What can hang from each mark:
bove: mobo vusas
tude: lugite vusas
lemif: lugite mobo
vusas: kupi tude
lugite: lemif pemubem tude
punun: bove
mobo: bove lemif
gaten: vusas

Every row comes from one small tree of marks. Brackets hold a mark, then the marks that hang from it, in alphabetical order. Every link used is in the known rows. Which tree was each row made from?
Known rows:
(gaten (vusas (tude lugite))): [-2.68  1.21 -0.47  0.17  1.33 -0.31 -0.34 -1.17 -0.67  1.35 -0.91  2.87
  1.00  3.05  1.86 -1.29  0.52  1.58 -1.20 -0.05  0.45 -1.10]
(mobo (bove (vusas tude)) lemif): [-2.19  2.27  2.46 -3.96  2.34  0.54  0.80  3.36 -3.28  2.09  0.15  3.13
 -0.04  2.52  2.13 -0.43  0.71 -3.20  1.99  0.09  0.38 -1.58]
(gaten (vusas tude)): [-3.22  0.55 -1.37  1.03  2.03  0.34  1.38  0.16 -1.09  0.97  0.18  0.03
  1.58  2.16  2.69 -0.41 -1.09  0.17 -1.49  0.58 -1.36 -3.02]
(gaten (vusas kupi tude)): [-4.21  0.40  0.30  3.08  3.17  2.21  3.35 -0.49 -0.25  1.80 -0.67 -0.83
  1.49  4.63  3.10  0.64 -2.54 -0.02 -3.69  1.09 -1.28 -3.30]
(lemif (lugite pemubem (tude vusas)) mobo): [ 1.13 -2.47 -6.26 -0.03 -1.35 -0.76 -3.46 -0.04  4.48  1.99 -4.46  0.70
  1.43 -2.73  1.93  1.64  0.84  0.60 -0.72  0.41 -2.49 -2.91]
(lugite lemif pemubem tude): [-0.62 -0.48 -4.91 -0.36 -2.75  1.73 -3.80  3.52  1.06  1.54  0.12 -4.05
  0.96 -3.38  2.39  1.44 -1.33 -2.81 -1.73 -0.98 -2.52  0.60]
(lugite pemubem tude): [ 0.12 -0.03 -5.29  1.03 -1.04  0.66 -2.64  2.13  1.79  0.95  0.14 -3.24
  1.51 -2.31  1.88  1.11 -0.99 -0.71 -3.02  0.11 -3.15 -1.70]
(lugite pemubem): [-0.24  1.30 -5.40  2.18  0.21  1.43 -1.06  0.54  3.19 -0.33  0.04 -3.01
  0.31 -0.14  3.56 -0.63 -0.67  0.95 -2.33  1.17 -2.78 -0.02]
(vusas kupi (tude (lugite lemif pemubem))): [-3.57  0.45 -1.01  1.13 -0.13  3.04 -2.08  0.89  1.57  2.08 -0.76  0.99
 -0.14  3.16  2.09  0.80  0.07 -0.76 -3.90  0.19  0.70  2.63]
(lugite lemif pemubem (tude vusas)): [ 0.69  0.19 -4.11 -0.62 -2.94  1.68 -3.65  2.49  0.38  1.88 -1.46 -3.48
  0.71 -2.44  4.40 -0.02 -1.78 -2.51 -0.75 -1.13 -0.72 -0.12]
(vusas kupi): [-4.35 -0.16 -3.56  5.25  4.36  2.50  2.79 -0.37  2.80 -0.18 -0.37 -2.76
 -1.62  2.54  3.22  0.59 -1.48  0.83 -4.15  1.02 -2.76 -1.89]
(vusas kupi (tude (lugite lemif))): [-6.26 -0.97 -0.67  2.31  2.22  2.19  0.17  0.95  0.16  1.62 -0.91  1.68
 -1.90  3.90  1.34  0.79  0.31 -0.53 -3.44 -0.19  0.27  1.38]
(lemif lugite (mobo (bove (vusas kupi tude)))): [-4.04 -0.76  0.83 -0.13  2.00  1.01  3.15 -0.10  3.37  2.68 -3.77  5.11
 -0.16  1.82  0.83  3.17  1.56 -0.56 -0.97  0.92 -2.19 -2.41]
(lugite (lemif mobo) pemubem): [-2.19 -2.04 -6.48 -0.61 -2.12  1.52 -3.03  0.04  4.77  0.96 -0.25 -3.31
 -0.48 -1.27  3.82  0.91 -0.29 -0.56 -0.32  1.69 -4.21  0.18]
(vusas kupi (tude (lugite pemubem))): [-2.45  0.81 -1.44  2.26  1.68  1.88 -0.94 -0.65  2.41  1.41 -0.99  1.90
  0.63  3.97  1.50  0.32  0.56  1.47 -4.73  1.23  0.19  0.51]
(punun (bove (mobo (lemif lugite)) vusas)): [-3.74  0.87  0.86 -2.58  2.53  0.44  0.53  1.06 -0.20 -2.12 -3.51  3.97
  0.07 -3.84  1.27  0.52  0.29 -1.75  3.69  0.75 -0.74  1.53]
(mobo (bove vusas) (lemif (lugite pemubem))): [ 2.96  4.07  0.87 -3.81 -0.06  1.83 -1.72  3.04  1.72  1.45 -2.61  2.04
  0.55 -0.05  2.79 -0.09  1.10 -2.74  1.68 -0.75  1.32  2.03]
(bove (mobo lemif) (vusas (tude (lugite pemubem)))): [-0.12  1.86  3.38 -5.49 -0.41 -0.18 -3.63  0.50 -1.60  1.54 -0.81  4.07
  0.30  0.07  0.93  0.13  0.64 -0.83  1.39  1.97  2.37  1.57]
(mobo bove (lemif (lugite tude))): [-2.14 -0.65 -1.53 -1.88  1.60 -0.02 -2.26  4.98  0.26  1.69 -1.48  2.05
  0.20 -0.78  0.03  1.13  1.47 -2.98  1.14 -1.98 -1.25 -2.19]
(lemif (lugite pemubem tude) mobo): [-0.65 -3.10 -7.12  0.53 -1.19 -0.52 -3.90  0.90  5.49  1.29 -2.78 -0.28
  1.98 -3.46 -0.09  3.27  1.10  0.57 -1.79  0.33 -4.25 -2.28]
(tude lugite (vusas kupi)): [-2.37  1.13 -1.81  4.37  3.47  1.31  1.62 -2.38  2.48  0.83 -3.29  0.75
 -2.63  4.53  4.22 -1.77  0.07  2.40 -3.16  0.35  0.48 -0.60]

Which tree is each row?
[-0.27  2.09 -1.52  1.68 -0.69  3.32 -1.56 -0.83  3.26  1.66 -3.11 -1.24
 -1.47  2.99  5.47 -1.32 -0.93  0.09 -2.48 -0.05  1.43  2.75]	(tude (lugite lemif pemubem) (vusas kupi))
[-4.11 -0.42  4.01 -1.10  4.12  1.43  1.44  2.10 -1.19  1.49 -2.23  3.76
 -0.83  1.14 -0.37  3.16 -0.60 -1.82 -0.95  1.55  1.28 -0.99]	(bove (mobo (lemif lugite)) (vusas kupi tude))
[-6.71 -0.75 -1.52 -1.02  2.65 -0.25 -0.01  0.64  0.07 -2.36 -0.04  1.38
 -0.42 -1.58  2.48 -1.24 -1.16 -0.93  3.46  2.11 -3.54 -1.20]	(punun (bove (mobo lemif)))
[-3.06  1.82  3.84 -1.69  3.40  2.49  2.85  2.40 -2.29  2.98 -0.42  2.86
 -0.54  4.70  2.48  0.84 -1.01 -3.63 -0.49  0.35  0.45 -1.98]	(mobo (bove (vusas kupi tude)) lemif)
[-4.09 -1.45 -1.13 -0.62  3.26 -0.28 -1.55  2.13  1.55 -1.08 -1.03  1.29
 -2.10 -0.98  0.47  0.79  0.58  0.14  1.30  1.20 -1.37 -0.87]	(bove (mobo (lemif lugite)))
[-4.69 -2.31 -2.63 -0.20 -1.00  1.93 -2.52 -1.00  4.01  2.81 -1.30  1.48
 -0.33  2.88  1.88  2.04  0.85  0.15 -2.78  1.76 -1.27  0.69]	(vusas kupi (tude (lugite (lemif mobo) pemubem)))
[-1.42 -0.12 -2.00 -1.31  0.26 -0.22  1.42 -0.26  4.25  1.10 -3.73  3.17
 -0.98 -2.01  2.18  1.47  2.38  0.31  2.04  0.14 -2.93 -1.03]	(lemif lugite (mobo (bove vusas)))
[ 1.22  0.10 -1.67  0.97  2.03  2.49 -2.59  2.59  1.53  2.66 -3.75 -0.95
  1.32  1.85  2.21  1.70 -1.07 -2.51 -2.75 -0.74  1.19 -1.97]	(mobo (lemif (lugite pemubem (tude (vusas kupi)))))
[-1.61  2.78  1.12  1.73  1.92  2.68  4.48  0.25  2.03  1.45 -1.56 -0.26
 -1.46  1.82  4.52  0.41 -1.49 -1.11 -1.39  0.18 -1.66 -0.86]	(mobo (bove (vusas kupi)))
[-2.32 -0.79 -2.88  4.14  2.77  1.27  1.61  0.50  0.52  1.75 -2.29 -2.07
 -0.49  1.35  3.61  0.77 -2.22 -0.54 -3.86 -0.22 -1.41 -4.26]	(lugite (tude (vusas kupi)))
[-3.34  1.36  0.13  2.62  4.05  2.17  3.96  0.52 -0.81  1.44 -1.21  0.59
 -0.40  2.31  1.98  1.83 -1.29 -0.74 -3.97  1.20 -0.56 -1.39]	(bove (vusas kupi tude))
[ 2.43  0.47 -4.52  1.32 -0.18  0.16 -2.96  1.78  2.06  1.35 -3.96 -0.32
  1.80 -2.57  2.11  0.65  0.54 -0.09 -2.00 -0.95 -0.04 -1.13]	(lemif (lugite pemubem (tude vusas)))
[-0.88  2.16  0.88  1.10  0.40  2.34 -0.51 -1.87  1.83  2.66 -1.56  1.34
  2.29  5.15  3.13 -0.03 -1.48  1.19 -3.87  0.83  1.16 -0.07]	(gaten (vusas kupi (tude (lugite pemubem))))
[-6.53  1.11  3.70  0.01  2.08  0.47  2.83 -2.19 -0.11 -0.39 -3.41  6.63
  0.23 -0.75  1.00  0.97 -0.41  0.33 -0.01  1.81 -0.74  1.09]	(punun (bove mobo (vusas kupi (tude lugite))))
[ 0.71 -0.26 -5.33  1.48 -0.45  0.57 -3.28  2.91  3.18  0.74 -2.16 -0.81
  1.94 -3.20  0.28  2.09  0.84 -0.23 -3.05 -1.07 -2.11 -0.45]	(lemif (lugite pemubem tude))
[-3.51 -0.01  2.67 -3.43  2.55 -0.31  0.16  2.04 -3.07  0.86  0.43  1.98
 -0.64 -0.33  1.06  0.87 -0.88 -2.01  1.65  2.36  0.05 -1.73]	(bove (mobo lemif) (vusas tude))
[-0.53  2.17  0.72 -3.76  0.04  1.13 -1.62  1.08  1.33 -1.44 -3.52  3.28
  1.80 -4.43  1.93  0.54 -0.17 -2.06  3.55  1.27 -0.25  2.78]	(punun (bove (mobo (lemif (lugite pemubem))) vusas))
[-1.80 -1.31 -1.44  2.06  4.63  1.41 -0.57  2.69  0.00  2.25 -3.68  0.50
 -0.56  2.20  1.58  1.78 -0.73 -1.93 -2.53 -1.15  0.81 -3.08]	(mobo (lemif (lugite (tude (vusas kupi)))))
[-2.01  0.41  1.34 -2.42  1.82  0.31  0.25  1.10 -0.94  0.02 -0.32 -0.37
 -1.97 -1.32  2.65  0.24 -1.58 -1.33  2.09  1.69 -0.83 -0.78]	(bove (mobo lemif) vusas)
[-0.72  2.05 -0.20 -2.51 -2.73  1.77 -3.56  0.44 -0.14  2.30 -1.01  1.12
  2.09  1.52  3.13 -1.05 -0.33 -0.74 -0.70 -0.51  1.53  2.57]	(gaten (vusas (tude (lugite lemif pemubem))))
[ 2.02  0.33  1.01 -4.04 -1.30  0.21 -4.00  3.45  0.31  1.63 -2.46  0.72
  1.39 -4.95  0.21  3.20 -0.60 -2.81  1.04  0.08  0.30  0.12]	(bove (mobo (lemif (lugite pemubem tude))) vusas)
[-0.96 -1.60 -7.10  1.23  0.14  0.18 -2.32 -0.62  6.76  0.21 -2.61  0.16
  0.22 -1.27  1.57  1.51  1.54  1.90 -1.37  1.78 -3.80 -0.55]	(lemif (lugite pemubem) mobo)
[-3.60  0.16  1.10 -0.92  1.39 -0.91  1.84  0.52 -1.26  0.03 -0.41  1.87
 -0.71 -2.15  1.38  1.00 -0.41 -0.08  0.17  2.30 -1.36 -1.62]	(bove mobo (vusas tude))
[ 0.98  0.42 -3.23  3.43  0.88  1.97 -1.07  1.13  3.18  1.92 -4.49 -0.75
  1.61 -0.11  2.48  1.82 -0.99 -0.34 -4.58 -0.80 -0.22 -1.46]	(lemif (lugite pemubem (tude (vusas kupi))))
[-4.31 -2.03 -3.09  1.68  0.94  1.45 -0.14 -2.77  3.89  2.09 -3.54  0.59
 -3.32  3.15  4.65 -0.22  0.25  0.99 -0.99  0.79 -1.25 -0.27]	(tude (lugite (lemif mobo)) (vusas kupi))
[-0.55 -2.26 -4.60 -1.45 -3.11 -0.57 -3.19  1.34  5.92  2.15 -2.58  1.70
  1.73 -3.25  0.75  2.45  1.77 -0.48  0.21 -0.26 -4.75 -2.69]	(lemif (lugite pemubem tude) (mobo bove))
[-0.45  0.50 -2.22 -3.29 -4.74  0.39 -3.65 -1.50  4.72  2.47 -2.96  2.12
 -1.29  0.54  5.93 -2.05  1.91  0.30  3.18  0.34 -1.20  1.24]	(tude (lugite (lemif (mobo bove)) pemubem) vusas)
